Known rows, with every step that occurs
n > h > w > z: -2.8 0.8 41.0 -32.3 13.4 29.4 24.3 -33.6 35.4 27.0 -3.5 33.3 55.4 43.9 -27.3 37.4 22.2 20.7
r > z > n: -18.8 -23.0 42.8 27.1 -14.0 5.7 17.6 -13.4 6.3 -10.0 13.3 -1.4 23.2 27.5 -1.1 49.6 2.8 3.3
w > z > n: -4.0 10.8 32.4 26.0 -8.0 18.6 30.8 -34.0 26.2 -4.5 4.5 26.0 19.4 23.4 13.8 58.7 10.3 14.2
w > k: -7.4 -9.4 28.8 10.8 0.4 3.5 28.0 -25.3 19.4 -12.9 21.6 36.8 30.9 21.2 9.2 23.2 30.4 15.1
r > k > n > h > w: -19.6 -37.7 48.4 -45.0 34.2 5.1 40.2 -23.3 34.8 19.6 -28.4 -1.2 46.6 76.7 -50.9 39.8 34.6 -17.3
w > z: 2.8 -0.9 34.0 -0.7 -3.8 24.9 28.1 -31.0 15.4 7.1 24.7 22.2 24.5 30.8 18.5 31.4 21.6 10.8
h > r: 8.7 -37.1 29.5 -8.8 11.2 22.6 -0.1 -15.6 20.3 5.8 -2.5 30.7 17.2 11.2 -12.2 23.8 31.2 -13.2
n > k: -2.1 -47.7 20.0 12.4 -15.2 2.5 24.1 -17.2 2.0 18.3 8.4 8.8 36.5 24.7 15.0 -0.5 -10.5 5.9
z > n > k > r: 6.2 -56.3 19.8 31.5 -20.7 -5.9 41.3 -15.7 19.9 21.6 -26.7 16.0 41.7 21.1 5.4 44.6 -5.1 -13.7
n > h > r: 3.3 -47.0 19.3 -22.7 5.8 31.7 2.7 -22.4 32.1 19.0 -23.1 30.9 40.5 3.8 -25.9 25.0 15.4 2.2
k > r: 8.9 -48.2 25.7 -2.1 1.3 5.7 26.3 -22.4 8.9 19.5 9.4 18.1 23.2 23.1 1.9 31.4 28.5 -20.4
h > n > k: -3.8 -53.4 23.0 23.3 -10.3 -4.8 43.8 -13.1 0.4 2.4 -12.3 4.0 25.9 44.0 -2.2 12.6 -7.2 1.0
r > k: -2.2 -46.4 45.9 -20.2 14.0 5.6 20.2 -17.4 4.7 10.3 23.4 11.4 4.7 39.1 0.6 21.1 29.2 -5.7
z > n > h > w: -18.9 -16.9 30.0 1.4 17.3 2.9 7.4 -29.4 33.4 15.7 -23.6 27.7 40.0 22.6 -42.4 48.5 -1.2 14.6
w > k > n > h > r > z: -15.1 -24.6 39.4 -17.1 -5.7 30.9 48.4 -11.7 54.9 -16.8 -39.2 11.0 81.3 49.4 -31.8 52.1 45.5 -8.3
z > n > h > w > k > r: -4.8 -17.0 34.4 -2.7 14.0 -1.1 41.3 -25.0 60.6 10.7 -41.7 54.8 67.4 28.5 -45.4 74.4 37.6 5.4
k > r > z > n > h > w: -8.7 -40.4 50.1 -11.6 1.6 8.5 28.2 -11.7 34.6 24.8 -30.4 12.0 63.6 44.4 -51.8 70.8 20.6 -8.5
z > n > k: -9.1 -38.0 18.6 39.7 -18.8 -4.7 25.9 -19.6 12.5 7.3 -11.6 11.6 31.6 16.4 10.4 27.8 -22.5 9.6
z > n: -12.9 -18.8 23.2 32.8 -1.2 -0.9 11.8 -27.3 12.2 -5.1 3.9 17.1 9.5 10.2 2.7 42.8 -2.4 3.8
w > h > r: 16.8 -27.8 27.2 0.3 10.9 20.2 -2.9 -16.7 33.3 5.1 0.9 48.1 26.7 2.0 -4.6 28.9 46.5 7.3
k > n: -16.5 -21.6 22.1 12.7 4.0 1.1 33.8 -28.3 11.7 -6.0 1.2 -10.3 23.8 43.4 1.4 26.5 15.6 -20.2

Rows
-3.1 -41.5 43.3 19.5 -16.2 5.6 33.4 -9.5 14.2 2.7 -2.0 2.3 33.3 31.7 -5.6 65.0 20.2 -19.3 => k > r > z > n
-14.3 -38.6 42.7 -13.9 16.0 0.4 44.9 -20.6 13.7 -1.5 0.3 -12.2 15.6 65.0 -4.5 33.3 34.3 -27.4 => r > k > n
-12.2 -43.6 34.8 -21.3 -3.6 34.0 30.9 -12.7 36.2 1.8 -37.9 -11.8 65.6 48.4 -34.7 42.1 24.4 -21.6 => k > n > h > r > z
-22.9 -30.5 10.5 -1.2 -0.4 10.8 36.7 -36.4 22.8 6.0 -19.3 -9.6 47.7 35.8 -12.5 28.6 -0.3 -6.2 => k > n > h
-23.6 -31.9 33.9 13.6 -19.7 15.5 20.0 -21.0 18.7 3.3 -7.7 -1.5 47.1 21.1 -13.7 50.2 -14.4 17.4 => r > z > n > h
-10.0 0.4 22.4 11.6 -12.4 27.4 32.3 -41.6 38.3 8.4 -16.1 25.5 42.6 15.4 0.1 60.6 -7.1 27.4 => w > z > n > h
8.5 -71.5 40.0 -0.9 -28.9 8.9 45.7 1.9 3.4 26.9 2.3 -6.6 59.5 46.3 6.2 22.6 12.5 -17.8 => n > k > r > z
-18.8 -2.0 25.1 18.3 3.4 -2.5 51.3 -28.3 30.3 -24.8 -1.0 12.9 40.5 45.9 4.3 35.3 36.7 -7.5 => w > k > n
-12.2 -28.6 32.0 -25.0 21.1 10.1 5.9 -27.3 22.3 27.3 -3.9 24.5 44.5 31.1 -38.8 21.7 9.9 12.5 => n > h > w
12.0 -72.6 22.9 14.3 -12.3 -6.2 58.9 -8.8 7.5 16.8 -28.2 8.8 34.6 47.6 -6.8 28.1 12.0 -21.3 => h > n > k > r
15.3 -17.6 45.5 6.8 -2.7 8.2 52.8 -16.6 42.5 30.9 -35.3 34.3 59.8 52.7 -15.8 65.5 24.9 -8.5 => h > w > z > n > k > r
4.4 -43.9 21.6 31.8 -10.7 -8.0 40.4 -13.4 12.7 1.6 -7.9 21.7 35.9 33.5 6.3 17.1 8.9 21.4 => w > h > n > k
-18.9 -27.7 14.4 19.2 -7.0 8.3 14.0 -35.4 25.0 7.4 -15.8 16.2 32.8 1.9 -10.6 43.9 -18.1 19.2 => z > n > h
-14.2 -41.6 38.2 35.4 -31.2 2.6 31.3 -4.9 7.1 2.2 -2.0 -7.4 44.9 35.0 6.7 32.9 -17.8 6.8 => r > z > n > k
1.1 -49.2 43.6 19.5 -21.2 18.9 21.2 4.1 25.0 3.0 -30.8 9.8 49.6 27.8 -12.1 42.8 4.2 -7.7 => h > r > z > n > k
4.2 -40.8 49.4 -14.2 -0.5 29.8 5.7 -1.0 14.2 0.9 5.8 11.8 31.4 29.7 -16.4 29.5 35.3 -15.0 => h > r > z
-7.9 -39.0 15.1 -16.3 9.0 26.3 24.5 -26.9 41.5 6.4 -46.0 7.2 51.2 29.7 -31.4 37.4 20.5 -20.6 => k > n > h > r
-0.4 -53.6 39.2 -22.7 13.3 24.6 14.0 -17.8 44.8 11.9 -44.6 31.0 27.4 17.4 -36.5 58.9 22.3 -2.2 => z > n > h > r > k
6.3 -21.0 46.3 22.4 -3.7 19.0 4.6 -4.9 38.5 -11.3 -10.7 32.8 37.1 12.9 -11.7 63.3 38.1 9.2 => w > h > r > z > n
-4.7 -22.1 47.8 24.4 -16.6 1.3 50.5 -8.8 32.5 -16.0 -3.5 25.0 49.6 33.5 -4.0 73.7 41.3 -7.6 => w > k > r > z > n
-19.2 -47.8 32.7 -27.2 11.2 9.8 46.9 -29.1 26.3 10.7 -19.6 -11.7 38.1 58.0 -17.5 34.5 17.9 -13.3 => r > k > n > h
-9.5 -19.7 19.9 -12.0 7.6 24.1 43.3 -25.7 60.4 -11.8 -48.0 29.7 68.2 32.4 -27.6 46.7 41.7 -6.9 => w > k > n > h > r
7.3 -63.9 39.7 -49.5 16.6 31.5 13.3 -15.8 35.0 23.4 -24.0 28.8 32.4 25.8 -31.7 31.9 33.6 -5.2 => n > h > r > k
-25.4 -1.7 53.7 1.7 3.6 7.4 31.8 -15.3 45.7 -8.4 -17.2 32.1 71.6 43.1 -44.1 63.9 23.4 26.5 => r > z > n > h > w > k
11.1 -54.9 50.7 -35.6 22.8 22.9 10.9 -8.8 23.5 10.4 -4.2 28.2 7.7 33.0 -18.7 29.8 49.9 -19.6 => h > r > k
-10.2 -30.8 37.8 10.0 -23.2 11.2 52.8 -16.4 45.2 -3.3 -23.9 25.0 72.7 27.0 -17.1 75.7 24.7 7.6 => w > k > r > z > n > h
